Known rows, with every way that one mark hangs from another:
Q807(Q658): [  5  16  35   5   4 -31 -14   3 -22   7  31  28  -2   4 -20   0  12 -24
 -17   3]
Q158(Q711 Q909(Q792)): [ 22  -1 -19  -5  -3  15   3  10  16   7  -2  -4 -22   5   3   8  20   9
  -8   4]
Q798(Q658): [ -4  21  12   4   7 -22 -21  -1 -21   2  32  17   7   2 -14  -7   6 -17
 -12   9]
Q158(Q711(Q297) Q909(Q792)): [ 23  -9 -18 -11   0  24   8   4  16   8  -7  -6 -16  -2   0   5  14  21
   3  -1]
Q297(Q557 Q711 Q798): [-31  11   9   2  -1  -1   5 -11  -8 -15 -12 -12  21  14  -3  -4 -20 -18
  -4 -12]
Q297(Q557 Q711(Q158(Q909(Q792))) Q798(Q658)): [-37  -2 -13   1  -4  24   7  -5  -1 -15 -19 -13  19   7   5   1 -24  -5
   7 -10]
Q711(Q158(Q909(Q792)) Q297(Q557)): [  4 -26  -7  -4  -2  24  13  -2   1  -3 -12  -7  -2 -17   8   3   0  17
  24  -5]
Q711(Q158(Q909)): [10 -6 -4  2 -6 -1  2 18 -4  0  8  9 -9 -2 12  7 12 -5  6  5]
Q557(Q297(Q711(Q158(Q909(Q792))) Q798(Q658))): [-17  -6  -7  -4  -4  -4   0  -1  -3  -2  -9  -3  17   3  10  -9 -17 -10
   0   0]
Q807(Q658 Q945): [ 10  11  40  24  -4 -36 -13  11 -39   3  42  37   4   8 -27   2  15 -30
 -14   5]
Q909(Q158): [ 11  10   5   5   1 -19  -8   5   1   6  14   3 -14  -3  -2   6  11  -3
  -6  12]
Q792(Q909(Q158(Q711(Q297(Q557 Q798))))): [  8   1  -9   1   4  -3  -4  -6  21   6  -6  -5 -14  -4  -1   3   4  16
   2   2]
Q909(Q158(Q711) Q792): [ 18   2 -11   2   0   5  -1   6  19  10   2  -8 -26  -4   3  11  16  16
  -8  14]
Q792(Q909(Q158(Q711(Q297)))): [ 18   2  -8   3   4  -6  -7   2  20  10   1   1 -20  -6  -1   6  12  15
  -1   8]
Q557(Q297(Q711(Q158(Q909(Q792))) Q798)): [-10 -10  -4  -4  -6  -6   5   1   0  -3 -14  -7  12   4  14  -7 -13 -11
   1  -1]
Q711(Q158 Q297(Q557 Q798)): [-13 -13   9  -6   3  10  10 -11 -11  -9  -6  -1  20 -11   3  -7 -15   8
  23 -13]
Q711(Q158): [  6   1  10   5  -2 -11  -2  15 -13  -2  16  14  -2  -3   8   3   9  -9
   2   6]
Q909(Q792): [ 14   6   9   0   5 -18  -5   3   0   4  20  -1 -13   4   1   2  25  -8
 -10  13]

Rows:
[ 1 -2 -5  5 -8 10  8 22  1 -6 -5  2 -7  5 14 11  4 -5  1  6]
Q297(Q711(Q158(Q909(Q792))))
[ 18   6  -8   6   2 -10  -9   5  20   9   4   2 -24  -2   1   7  15   9
  -6  10]
Q792(Q909(Q158(Q711)))
[  5   3   8  -2   4  10   0  -6  -8  -1   0   3   5  -4 -12  -4  -2   8
  -1  -8]
Q158(Q711(Q297(Q557)))
[  9  -5 -11  -4   3  16   5  -6  20   7  -9 -15 -15  -8   0   6   4  25
   2   4]
Q909(Q158(Q711(Q297(Q557 Q798))) Q792)
[-18   9   4  -1  -4   0   9  11  -5 -11  -3   3  15  14  12   1 -13 -12
   1  -4]
Q297(Q711(Q158) Q798)
[  4   2 -11   1   5  -1  -8  -8  18   7  -3  -3 -10  -5  -5   2   1  16
   1   2]
Q792(Q909(Q158(Q711(Q297(Q557 Q798(Q658))))))
[-19  -2   8  12  -7  11   5   6 -13 -15 -13  -4   8   1   5   6 -12 -12
   2  -5]
Q297(Q557 Q711(Q158))
[  9 -12 -20 -13   0  30  12  -8  17   3 -17 -14  -7   0  -1   2   3  21
   6  -9]
Q158(Q711(Q297(Q557 Q798)) Q909(Q792))
[-12   3   9  -2  -1 -21  -2  -5  -9  -3  -4  -1  19   8   4 -13 -15 -21
  -7  -2]
Q557(Q297(Q711 Q798))
[  4 -10 -22 -12   1  31   8  -9  15   3 -15 -12  -3  -1  -4   0   0  21
   6  -9]
Q158(Q711(Q297(Q557 Q798(Q658))) Q909(Q792))
[ 13  -1  -8   5   3  -2  -6  -2  19   7  -4  -4 -18  -7  -2   5   8  16
   1   4]
Q792(Q909(Q158(Q711(Q297(Q557)))))
[-21   0   3  -1  -2 -11  -4  -2 -12  -4  -4   3  24   3   6 -13 -22 -16
  -2  -2]
Q557(Q297(Q711(Q158) Q798(Q658)))
[-16   3  13  -8  10  -4  -2 -25 -15  -4   6  -1  24  -5 -15 -14 -13   0
   9 -11]
Q711(Q297(Q557 Q798(Q658)))
[-14  -3   5  -2  -4 -13   2   0  -9  -5  -8   0  19   5  10 -11 -17 -17
  -1  -3]
Q557(Q297(Q711(Q158) Q798))
[ -1   4   6  -6   4  10   3 -11  -5  -2  -3   0  11   0 -11  -8  -8   8
   1 -12]
Q158(Q711(Q297(Q557 Q798)))
